Each row was made from one path, in order. Every step used is in the known rows, and no mark comes twice. Write each row's path.
Known rows
nataf/kune/tana/gatobi: [ -9  33   0   6  15   9 -29  18   4 -10  12  25 -55  26  22 -35 -23  15
  38  -6  45  -5   9 -36  11  15  45 -20   3 -26   2   3 -20  11]
gatobi/kelas/rarog: [ -2 -13  12  -1  21   9 -24 -45  22  29 -19  13 -28  24  25 -27 -27  15
  42   1  20  17  50  -8   2  -1  40  -9  -9 -32 -23   3  13  20]
nataf/kune: [-13  20  34   7  27  15 -16  -2  14   3 -12  22 -19  18  14 -20 -17  12
  32   2  40 -12  30 -44   8   9  35 -20  -7 -24   1  -4 -31  23]
tana/kune/torig/rarog/nese: [ -8  61  35  -5  24  -2   4 -22  10   9  18  26   9  13  21 -28 -23   6
  14  22  34  10  41  35  -4  32  25  -1   8  29 -10  -1  -8  -3]
bufa/kune/torig/rarog: [ -6  35  33   6  21  19  11 -11  16  21  -8  18  15  23   2 -27 -25   7
  12  21  31  17  20  -4  -4  12  30  -9  -2  12 -10   1 -25   1]
kupe/nataf/kune/tana/gatobi/kelas: [-10   8  -5  -6  28   6 -38   2  12 -29   5  20 -65  27  35 -21 -18  11
  54 -18  40  16  28 -35  18  26  37 -20   7 -22 -15  21   2  16]
nataf/kune/torig/rarog/nese: [ -5  48  39 -12  36   7  -7 -13   4 -10  -6  23   1  13  25 -31 -13   0
  22  34  19   6  25  -4   4  17  50 -13  -2  33 -17   0 -25  15]
gatobi/kelas/kune/torig: [ -2  -5  36  19  13  -4  18 -27  14  11 -17  24 -24  44  28 -16 -25  18
  37  10  33   5  33  24   0  17  18  -8  -2 -23  -6   3  -9   1]
birugi/kupe/nataf/kune/torig: [-11 -37  34   0   7  15 -37 -23  28 -30   1  17 -14  21  10 -28  -9  -6
  10  21  32  -1  42 -28  19  58  34 -31   0 -12   3  14 -12  17]
tana/kune/torig/rarog: [ -9  39  37   3  16   3  11 -12  17  16  31  25  14  14  15 -28 -23  11
  10  21  26   3  46  21  -8  19  11  -6  10   3 -10  -6 -34 -22]
torig/rarog: [ -2  72  32 -16  19  12  -6 -18  17  26  -6  25  -6  15  11 -21 -23   8
  20  11  15   4  24 -24   0  -8  19  -7  -3  -4 -19 -11 -25   0]
torig/rarog/kelas: [ -1  71  45 -12  19   8  -9 -43  14  28 -10  35  -3  16  14  -5 -20   9
  21   1  14  -6  27 -33   8   1  10   1  -7   1  -8  -4 -22   8]
kune/tana/gatobi/kelas/rarog: [  1   6 -21  -6   8   3 -36 -28  11  16   1  15 -63  36  34 -39 -33  18
  51  -8  23  19  31  -2   3   5  51  -6   4 -34 -22  10  18   8]
birugi/kupe/kelas: [ -7  -9  35  -3   9  13 -62 -34  16  37 -46  27 -16  13   6 -13 -27   7
  18   1  30  -6  25 -12   9  42  26  -3  -1 -33  -5   6   1  14]
torig/rarog/nese: [ -2  89  31 -22  29   7  -9 -30  11  22 -23  26 -11  11  17 -20 -22   7
  27  11  23  11  19 -12   3   3  35  -4  -5  27 -14  -6  -1  16]
kune/torig/rarog: [  0  48  31  -4  11   9  13 -26  16  12  11  23  12  28  15 -22 -21   6
  13  33   8   3  21  -1  -4   4  20  -6   2   8 -20  -8 -32  -9]
birugi/kune/torig/rarog/kelas: [ -1  32  61  10  17   4  18 -47  15  29  25  26  29  29  25  -2 -26   1
  11  18  13   5  35 -16   2  18  -2   2   7  10  -2   2 -31 -15]
torig/rarog/kelas/kune/tana: [ -1  58  37  -2   7  -3  -9 -10  -5  20 -20  48 -52  19  12 -13 -24  18
  32 -21  16   6  13 -25  20  -7  14  -4  -6  -3   6  -4 -25   1]
bufa/kune/tana: [-13  25  13  29  13  17  -3  11   8  20 -17  23 -34  23  -3 -19 -33  20
  34 -17  56  18  18 -39  10  11  30 -10  -4 -16  19   1   0  22]
kelas/rarog/nese: [ -3  32  15  -7  18  12 -33 -46  17  18 -19  20 -33  23  11 -31 -25  11
  29   0  32  13  28  -7   8   2  62 -11 -14   2 -10   2  19  40]
bufa/kune: [-12  30  27  16  23  22  -6 -10  20  29 -24  19 -14  22  -4 -14 -29  17
  26 -10  58   7  21 -32   2  12  29 -12  -9 -17  14   2  -6  25]
bufa/kune/tana/gatobi/kelas: [ -6  20  -4  11  23  10 -12   8   6  20 -13  16 -45  31  24 -23 -36  19
  50 -21  59  23  17  -9  -1  24  35  -5   5 -24  -4  15  21  12]
kelas/gatobi: [-12  41  43 -12  12  20   0 -26  25  26  18  27 -22  36  12 -13 -26   9
  22   2  45  -9  24 -35   3   4  22  -8  -2 -25 -12  -7 -24  21]
nataf/kune/bufa: [-10  -3  37  16  22  11   7 -16  21   1   1  17 -23   7  17 -36 -14  13
  38  12  36 -18  36 -69   2  22  34 -23 -16 -26   2  -3 -41  30]
gatobi/kelas/kupe/nataf: [ -3  -2  25   0  19  20  -4 -52  36   5 -21  17 -29  -2  19   4 -19  11
  48   1  19  15  35  -8  23  26  13  -1  -6 -31 -28  10  14   2]
kune/tana/gatobi/kelas/rarog/nese: [  0  24 -19 -17  19  -1 -41 -37   3  11  -5  18 -66  30  38 -39 -32  14
  53  -8  31  28  27  10   6  11  66  -4   1  -5 -19  15  45  25]
tana/kune/bufa: [-14   6  36  22  10   2  20 -24  28  23  28  21 -16   5  11 -30 -23  19
  32   0  49 -12  54 -37  -7  33  16 -11  -7 -27   9  -4 -28  12]
kupe/kelas/kune/torig: [ -5  -1  36  20   9   6 -33 -16   5  18 -29  36 -28  45   5 -11 -25  19
  19  10  30  -5   4  32   9  23  27  -4  -4 -23  -6   6 -30   0]

Write each row's path
[ -3  -4  17  -7  -4   2 -80   6  -2  26 -31  38 -78  25  11 -33 -32  13
  28 -19  36   2  -1   6  13  42  37  -6   6 -39   6  10   0   0]
birugi/kupe/kelas/kune/tana/gatobi
[  0   3  61   1  21  21   4 -45  10   3   4  30   5 -13  18 -15  -9   5
  17  33  -3 -13  18  -9  17  24  18   0  -5  -4 -27  -1 -43 -11]
nataf/kune/torig/rarog/kelas/kupe
[-10  -2  33  21  19  14   3 -13  13 -12   8  20  -5  33  16 -24 -16   8
  21  25  36 -12  27 -14   5  21  33 -18  -2 -14  -5   1 -34  11]
nataf/kune/torig
[-12  33  71 -18  17   8  10 -43  16  25  54  35  11  25  21 -14 -22   4
   4  12  36 -12  50   9   2  33   3   4  12   3 -14   1 -37 -10]
tana/kune/torig/rarog/kelas/gatobi
[ -4  18  10   9  18  -2  -3  -6  10  30  15  14 -34  32  45 -17 -40  13
  54 -13  40  25  30 -13  -1  15  11   0  16 -29   2  10  12 -12]
birugi/kune/tana/gatobi/kelas
[ -7   9   3   3  28   3 -23  11   1  -8  -1  20 -55  23  42 -28 -25  16
  56  -7  39   5  24 -23   8  20  36 -13   9 -30  -9   9   1  10]
nataf/kune/tana/gatobi/kelas
[  2  39  63  -6  10  -4  11 -47  13  30 -11  36 -34  10  15 -25 -16  15
  30  -2  11 -11  27 -53   5   9  13 -10 -20  -7   3  -5 -43  12]
torig/rarog/kelas/kune/bufa
[-14  22  48 -16  22  22 -44 -30  16  41  -8  33 -24  36   6  -3 -28  11
  18   0  36  -7  13 -13   7  16  24   2  -1 -32 -20   2 -26  18]
kupe/kelas/gatobi
[  1  -5  17  12  17  10   5 -18  15  32  11  13 -39   4  40 -13 -38  14
  57  -5  23  24  18  -5   8  22   4   8  14 -40  -8   6  14 -28]
birugi/kune/tana/gatobi/kelas/kupe
[  1  41  42  -3   7   3   8 -10  12  13  -2  29 -15  32  14 -28 -20  11
  14  21  11   5  19   7   2  -2  23 -12  -2   1 -10  -8 -40 -12]
kelas/kune/torig/rarog
[ -4 -14   9   1  23  16 -16  -4   7  -1  -6  18 -58  -7  37 -28 -23  16
  56   0  25   5  13 -10  15  26  30  -5   5 -45 -21   7   0  -7]
nataf/kune/tana/gatobi/kelas/kupe
[-12  27  -6  -2  15  14 -50  12  13 -33  20  24 -66  33  15 -26 -16  10
  35 -17  43   7  13 -43  23  24  43 -27   4 -16   1  15 -16  15]
kupe/nataf/kune/tana/gatobi
[ -3  14  43   7   7  25 -15 -73  34   6  -6  32 -28   5  -1  13 -14  11
  26 -11  21  -5  20 -29  33  32   7   0 -10 -24 -12  11  -1  10]
rarog/kelas/kupe/nataf
[-10 -29  17   9  26  18 -14 -14  15 -23 -20  20 -56 -14  24  -8 -15  12
  57  -8  18  17  31 -31  36  27  22 -12  -2 -32 -14  12  -1   5]
gatobi/kelas/kupe/nataf/kune/tana
[ -5 -10  18 -16  32  23 -39 -29  32 -10 -12  14 -48   3  30 -16 -13   6
  47  -1  29   6  25 -16  22  34  29 -12  -2 -38 -33  18  -1   3]
tana/gatobi/kelas/kupe/nataf/kune
[ -4  15  42  15   2   3  21 -24  21  20 -10  27 -46  24   8 -31 -21  21
  37   0  36 -10  25 -48   0  10  27 -17 -20 -27  16  -6 -37  21]
kelas/kune/bufa
[  2  50  44  -2  10   5  13 -55  11  13   9  32  13  28  18  -7 -18   7
  12  24  11  -6  25  -7   4  16  10   1  -1   8 -13   1 -29  -4]
kune/torig/rarog/kelas
[ -7 -52  37   6  29  18   5 -47  37  -9  -7  11 -37 -20  23 -19  -7  10
  55  10  15   1  45 -55  22  42  24 -17 -16 -35 -16  12 -16  18]
gatobi/kelas/kupe/nataf/kune/bufa
[ -7   8   2  -3  12  25 -39   0  19 -27  20  22 -71   2  10 -24 -14   9
  36  -8  25   7   2 -40  32  29  38 -17   2 -33  -9  11 -14   0]
kelas/kupe/nataf/kune/tana/gatobi
[  2   9  26  -3  13  -6   6 -30  21  25  -3  19 -57  31  34 -37 -24  19
  54  -3  38  -3  26 -25  -9  21  30 -14  -9 -37  -2   8 -12  10]
tana/gatobi/kelas/kune/bufa
[  0  28  23 -10  21   0 -20 -15  16  22 -20  24 -54  42  33 -23 -27  19
  45 -13  45   6  20  12  -2   8  28 -10   0 -37 -11   6   1   5]
tana/gatobi/kelas/kune
[  0  59  55 -13  16   3 -11 -28   7  27 -23  42 -30  20  12 -11 -20  14
  23 -10  20  -2  21 -19  11  -7  12  -8  -9  -3  -2  -5 -32   4]
torig/rarog/kelas/kune
[  1  25  -1 -24  29   5 -46 -53  13  20 -15  13 -47  35  37 -36 -28  10
  46  -1  34  20  31  15  -2  14  61  -5  -3  -4 -25  15  40  30]
tana/gatobi/kelas/rarog/nese
[ -5  15  56 -16  29  27 -35 -43  23  -3 -11  32 -24 -19   9  -2  -4   1
  24   0   2  -1  28 -45  35  23  18 -11 -11  -8 -26   7 -34   2]
torig/rarog/kelas/kupe/nataf/kune
[  2  67  41 -12  16  -1  -1 -21   3   6 -15  32 -19  32  17 -27 -21   7
  19  20  18  10  11  24   3   6  35  -8  -6  32  -8  -3 -17   5]
kelas/kune/torig/rarog/nese
[ -3  51   5   5  -4   2 -24  13   4   7   0  34 -77  40  14 -32 -30  22
  37 -20  42   4  -2 -12   9   4  33 -13   1 -29  12   0 -15   0]
kelas/kune/tana/gatobi
[ -5  38  11  15   8   5  -9   5  11  22  31  20 -35  35  26 -20 -37  12
  36 -11  41  15  14 -30   2  10  18  -7  14 -24  13   3  -7 -10]
birugi/kune/tana/gatobi
[ -2  22  42  -5  18   6 -38 -10   3  26 -29  36 -17  33   9 -19 -22  13
  12  18   7   6   7  29   5   9  21  -3   0  -4 -21   0 -49 -14]
kupe/kelas/kune/torig/rarog
[ -4  25   8   6   7   4 -64  14  -4  20 -24  39 -80  42   9 -20 -31  22
  33 -25  35   5 -12  13  14  16  37  -3   3 -38   1   9 -19  -1]
kupe/kelas/kune/tana/gatobi
[-10  -6  36   3  24  32 -28 -18  31 -13  -6  21 -37  -8   3 -11  -9   8
  30   1  25   1  23 -39  30  22  28 -19 -11 -29 -14   4 -27  12]
kelas/kupe/nataf/kune
[ -1  21  45  17   6  20   4 -69  24  26 -10  33 -20   0   4   6 -21  15
  28  -1  24 -15  15 -27  21  21   8   8 -12 -33 -10  -1  -8   5]
rarog/kelas/kupe
[ -5 -18  50   0   8   7 -72 -14   8  40 -59  35 -47  19   3 -19 -26  11
  20  -9  35  -3  21  -1  11  37  26  -9  -6 -37   4   4  -7  13]
birugi/kupe/kelas/kune
[ -7  22  49  -5  25  12 -22 -40  17 -22  10  31  -2  25  19  -8  -4  -1
  12  14  13  -1  32 -23  22  28  22 -18  -3  14 -16  14 -39   9]
kupe/nataf/kune/torig/rarog/kelas
[  7  37  26 -24  18  -5 -10 -16  12  14  -2  23 -28  40  39 -33 -26   9
  32  17  16  10  20  36  -9  11  24  -8   8  -5 -30   5 -19 -20]
tana/gatobi/kelas/kune/torig/rarog
[  1   9  -6  -3   5  14 -19 -35  26  -8   1  18 -64   6  24  -9 -24  13
  52  -7  21  24  13  -4  23  30  20  -1   5 -32 -26  16  20  -7]
kune/tana/gatobi/kelas/kupe/nataf
